Each row comes from the steps of one walk. Every step used is in the known rows, and no mark comes twice. Write the walk behind each row, first mark first.
Known rows
panovu/nupa: [ 13 -48  15   1  -5  18  -2   9  24  -7  23  12  -6 -12  -6 -29  -6  -3
   8  -7  -3  31  13 -30 -24   1 -28  31]
vura/papak/panovu: [ 14 -33 -12   5  -7  -1   2   0   8 -20  27  -6  27   2   5 -44  -3  -6
  -9  -3   4  24 -16 -32 -21   6 -17  47]
ramug/pora: [ 16 -33  14 -17  -9  14   1  11  16 -13  37   5  -4   9  -3  -7   0  -9
  13  -9   2  -5  -1 -26 -18   1 -31  11]
panovu/sosal/pora/vonad: [  3 -14  22 -16   3  15   2  13  24 -19  31  35  10   1   2   4 -14 -11
   5 -10  -2 -20  -4 -10 -20  10 -26  18]
ramug/pora/sosal/panovu/tafo: [ 15  -7   8 -22 -36   0  14  11   8 -23  38   0 -57  -4  -5  -3   0 -14
 -11  10   5  -8  10   6 -32  16 -25  13]
ramug/vura/papak/pora/vonad: [  8 -47 -22 -13   7  11   6  -1  30 -29  15   1  -7   7  33 -15   1  -4
  11 -17  10 -19 -14  -1 -45   9 -17  53]
vonad/pora/sosal/panovu: [  3 -11 -22 -13 -27   0   3  -1  12 -36  17  -3 -23   6  15 -12  -8 -16
   1  10   4   8  12 -11 -24  10 -22   6]
vonad/pora/papak/vura: [ 11 -47 -15 -11 -23 -19   6   2   8 -14  25  -2  30  -3  19 -14 -23   2
  -7  -8  -5  27  15 -43 -20  -1 -27  37]
panovu/papak/vura/ramug: [ 14 -40  -6   0 -24  15  11   7  -2 -21  48   8  21  -4  -6 -19   0   3
  -9  15   2   3  18 -33 -19  -6 -33  43]
pora/papak/vura: [ 16 -44  -8  -4 -16  -2   2  14   5  -5  33   9  32  -8  11 -32  -3   8
 -25   9  -3  22  10 -30 -21  -1 -26  33]
panovu/sosal/pora: [  5 -30  26 -15  -4  -5   0  17  21 -12  44  26   2   3 -13  -2 -19 -10
   2  -6   0   8   5 -18 -17   7 -29  17]
panovu/papak: [ 12 -25  11   3 -13  36  -3   6  11 -25  35   2  15  -7  -2 -28   1  -4
  -2  11  -6  12   2 -31 -12   8 -28  17]
sosal/pora/ramug/vura/papak/panovu: [  5 -69 -19 -12  -9  -1  10   7  11 -19  41 -13 -10  17   5  -4 -33  -3
 -12  18  18   2 -18 -11 -30  16  -6  42]
papak/panovu/nupa: [ 13 -34  24   2  -4   5   1   6  16 -10  18   3   6 -16  -1 -31 -10   2
  -2  -8   5  33   9 -45 -23   4 -23  44]
sosal/panovu/papak: [ 13 -16   2  -1 -20  36  -4   1   7 -33  34 -13  -2  -4   2 -35  -1  -9
  -4  32  -4  11   0 -19 -16  16 -25  13]
vura/ramug/pora/papak: [ 14 -54 -14 -29 -11   4   8  20   8 -13  36   9   4  13   8   5  -5  -6
  -4 -18  -1  11  -1 -19 -15  -6 -27   6]
papak/panovu: [ 10 -16  12   2  -8   8  -2   6   6 -19  19   0  19  -4   3 -30   4  -3
  -4   3   3   9  -1 -41 -16   4 -25  29]
vonad/pora: [  7 -34  -2  -7 -15   5   0  -2  17 -23  16  -2   7   4   8 -11  -9 -13
  20 -13  -6  11   9 -39 -17   1 -32  23]
vonad/pora/sosal/panovu/papak: [  3  -4 -12 -12 -31  13   6  -4   6 -46  25  -8 -14  -1  13 -12 -17 -14
  -5  18   1  10  13 -17 -19  17 -20   4]
pora/papak/panovu: [ 12 -25  -1  -4  -7  -2  -2  12   5 -15  17  -1  33  -7  17 -30  -6   3
 -21   0  -1  31  -6 -38 -11   6 -19  21]
papak/panovu/sosal/pora/ramug/vura: [  2 -52  16 -23   3 -13   5  22  20 -18  46  10 -17  11  -3  14 -34  -2
 -20  20  22 -11   7 -22 -30  17 -10  28]
pora/sosal/panovu: [  7  -7 -16  -7 -22  16   0   9   8 -28  26   7 -19   0   7 -29  12 -11
 -13  28   5   6   8   0 -26   9 -20  -1]
vura/ramug/pora/vonad: [ 11 -29  -7 -22  -5  33  10   9  11 -23  24  19  -1  13   8  10  11 -13
  20 -19   0 -36  -6 -14 -21  -5 -31  18]
vonad/pora/sosal: [  1 -18 -14  -9 -21  -1   5   6  15 -29  15  12  -5   3  11  -5  -5 -12
   2 -11  -1  10  16 -25 -21   3 -25   8]
sosal/pora/vonad: [  4 -18   8  -6 -11  37   0   4  17 -20  18  19   8   1   7  -2  -9  -9
  21  -7  -6 -21 -15  -9 -15   6 -31  17]
pora/sosal/panovu/papak: [  8  -1  -8  -4 -24  26   2   8   4 -37  34   1 -14  -6   6 -28   2  -8
 -23  34   3  10   7  -5 -21  16 -19   0]
papak/pora/sosal/panovu: [  0  -2   3 -19 -17   7   2   6  16 -32  19   2 -27   0  16 -12   8  -7
  -3   0  12  -3  12   2 -27   9 -25  17]
papak/vura/ramug: [ 15 -46 -15  -1 -20   2   9   8   4 -12  39  15  15   1  -5 -20   9   1
  -4   7   4  -1  19 -28 -26 -13 -34  43]
pora/sosal/panovu/nupa: [  8 -26  -3  -6 -19  12   3  10  16 -20  25  10 -35 -12   3 -30  -5  -6
 -10  17   6  28  18  -3 -33  10 -18  15]
ramug/vura/papak: [ 19 -67 -38   2  -8  -2   0   6  24 -18  36  -5  -6  10   7 -36  -1  -6
  -4  17   5  15 -10 -10 -40   7 -15  37]

Which walk is each row?
[  1 -48   8 -24 -11  33   2   6  19 -38  35 -25 -38   6  17  -1 -10  -1
  -6  29  19 -13  10  -8 -32  23 -15  29] | sosal/panovu/papak/pora/ramug/vura
[ 17 -32  -8 -19 -11  18  16   6   6 -15  36  20  10   8   7   5   6  -3
  11 -11   8 -42   5 -20 -26 -10 -33  37] | papak/vura/ramug/pora/vonad
[ -1 -50  15 -13 -14  36   3  14  14 -13  35   9  -4   9  -7   7 -16  -9
   7   5   1  -5  -1 -14 -10   7 -24  14] | sosal/pora/ramug
[  8 -67 -13  -9  -6  28  -1  16  24 -17  29   0 -19   9   4 -12   4  -4
  -9  32  11  -9   8 -16 -32  10 -15  17] | pora/ramug/vura
[  4 -27  -6 -11   6  31   5  -2  20 -27  13   7  14   3  27 -19   6  -8
  15 -34   1 -12 -17  -8 -29   6 -23  55] | vura/papak/pora/vonad
[  6 -71 -34 -13  -7 -10   9  -2  14 -29  24 -24  -7  17  21 -10 -28  -8
  -6   6  17  10  -3 -35 -34  15  -4  50] | vonad/pora/ramug/vura/papak/panovu
[  6 -44 -14 -12 -14  -4  -1   5  14 -20  13  -3  20   1  22 -11 -19  -8
   4 -17 -11  32   3 -37 -14   4 -25  14] | vonad/pora/papak
[ 15 -31 -17  -4 -32  16  10   0  -7 -28  49  -7   4  -3  -4 -27  -5  -2
 -12  36   5  -2  17 -21 -23   1 -29  40] | sosal/panovu/papak/vura/ramug
[ 13 -16   8 -18  -1  36   2   6  17 -19  20  15   2   5  13  -2   6 -10
  16 -12  -1 -32 -12 -18 -19   4 -29  15] | ramug/pora/vonad
[ -3 -29  26 -22 -11  52   2   4   8 -36  32 -18 -16   1  11  -4  -7  -6
  -3  14  11  -6   9 -16 -16  18 -21  30] | sosal/panovu/papak/pora/ramug
[ -1 -63   7 -22   1  21   2  16  27 -22  24  -3 -27  11  15   6   1   0
   3   3  18 -18  13 -16 -34   9 -20  35] | papak/pora/ramug/vura
[ 11  -5  -4  -3 -35   7   9  10   8 -24  25   4 -43 -14  -3 -24   9 -12
 -20  24   0   5  14   6 -32  16 -23  19] | pora/sosal/panovu/tafo
[ 20 -46   1 -22 -17 -11   7  15   6  -4  46   6  20   1  10 -11 -15   5
 -15  -4   1  10   5 -29 -21  -2 -28  26] | ramug/pora/papak/vura
[ 11 -48   0 -11 -24 -10   5  11   5  -4  41  10  28  -3   3  -9 -27   8
  -9   0  -4  19   1 -21 -16  -1 -29  31] | sosal/pora/papak/vura
[  6 -42   2 -12 -19   9  -2  16  11 -11  29  10  15   1   6  -7 -21  -2
  -1  -9 -10  25 -11 -14  -8   5 -27   6] | sosal/pora/papak
[  6 -44  -1 -10  -2   8   3   2  18 -21  29  -3   8   6  13 -25   0  -6
  11 -28   3  16  -7 -16 -26   2 -27  52] | vura/papak/pora
[ 19 -43   3 -20 -25   8  16   7  -2 -18  61   5  11   5  -8  -1 -10   1
  -1  -2   6 -11  13 -33 -19  -7 -34  37] | panovu/papak/vura/ramug/pora
[ 16 -37   5 -25 -25 -15  21  18  -1 -12  32  -2  -6  -3   2   8 -13  -2
 -19 -22   1  11   1 -30 -19   3 -25  38] | vura/ramug/pora/papak/panovu/tafo
[ 19 -48  -5 -21 -19  -5  14  10   4  -9  50  10   2  11  -8   0   1  -1
   4  -7  10 -14  14 -26 -25 -14 -36  37] | papak/vura/ramug/pora
[ 13 -35   8 -37   3 -31  12  25   6 -16  43  16  16  10   9   7 -16  -4
 -26 -22  12  16   4 -35 -18   1 -19  19] | vura/ramug/pora/papak/panovu/sosal
[ 11 -23  12 -14   7 -22  -1  22  12 -14  28  15  33  -8  12 -27 -12   0
 -36  -3   5  35   4 -39 -16  10 -15  23] | pora/papak/panovu/sosal
[  5 -87 -43 -13  -8   4   8   0  23 -27  28 -16 -16  21  18  -8 -19 -13
   1   9  10   6  -1 -20 -37  12 -10  41] | vonad/pora/ramug/vura/papak
[ 12 -52  -9 -14   1 -48   7  11  20 -20  52   4  -3  12   0 -14 -40  -4
 -18   5  17  13 -10 -16 -36  14 -11  47] | ramug/vura/papak/panovu/sosal/pora
[ 10 -64 -19 -12  -3 -10   3   4  30 -24  31  -9 -13  11  19 -20  -4  -3
   6 -12  12   9  -4  -9 -43   7 -20  54] | ramug/vura/papak/pora
[ 14 -30   2  -7   7 -22   4   9  13 -20  41   9  27   2   3 -39 -11 -10
 -23  -5  10  26  -4 -33 -27  10 -14  49] | vura/papak/panovu/sosal
[  6 -40 -38 -19 -15 -17   8   5  21 -35  32 -11 -42  12  26 -20  -1  -6
 -12  11  21   4   0  17 -49  14 -11  37] | ramug/vura/papak/pora/sosal/panovu
[ 15 -13  24   5 -22   3   8   7   6 -14  22  -3  -2 -17  -9 -25   2  -4
 -10  -2  -2   8   7 -37 -22  11 -27  48] | papak/panovu/tafo
[ 19 -71 -18   2  -1 -22   6   3  22 -14  28 -10 -12  -4   8 -40 -24   3
 -11   2  14  40  -3 -28 -44   9  -9  61] | ramug/vura/papak/panovu/nupa
[ 17  -9   3 -20 -33   3  12   4  -3 -27  58  -1 -15   0   2 -11 -13   1
 -21  30  12  -9  15 -10 -24  10 -23  15] | ramug/pora/sosal/panovu/papak/vura
[ 17 -28   9   6 -20  17   3   3   2 -17  44   3  26 -10  -5 -32  -5   5
 -13  21  -1   5  14 -37 -20   3 -30  39] | panovu/papak/vura
[ 14 -64 -17  -2 -15  -2  16   8  12 -17  35 -16 -26  -1   1 -21 -11  -5
 -30  21  13   6  -1 -17 -43  21  -5  66] | pora/ramug/vura/papak/panovu/tafo
[ -2 -33  35 -22   3   0   5  19  12 -15  42  17   8   7  -9   8 -30  -6
 -17   3  14  -2   5 -29 -15  13 -16  27] | papak/panovu/sosal/pora/ramug
[  5 -41  13 -22  -5 -13   0  23  17 -12  44  24  14   1   0  -2 -30  -5
 -16 -10  -4  27   0 -15 -14   9 -23   7] | panovu/sosal/pora/papak
[  4   0  29 -14   7   2   4  10  17 -21  24  26  21  -3   5   1 -23  -6
  -3 -12   6 -17  -7 -26 -19  12 -22  31] | papak/panovu/sosal/pora/vonad
[ 18 -50 -31   1  -5 -18   4   2  15 -22  29 -14   5   7  11 -40  -9  -1
 -13  16  13  17 -13 -24 -38  10 -11  48] | ramug/vura/papak/panovu
[ 11 -12  25  -7   7 -14   0  15  14 -18  32  15  22  -4  -2 -25  -3  -5
 -20   0   9  11  10 -43 -21   8 -21  32] | papak/panovu/sosal
[ -2 -51  -1 -14 -12  31   3   4  16 -23  19  -3  -2   8   7   0  -8 -14
  10  -3   0   1  12 -36 -16   6 -23  20] | vonad/pora/ramug
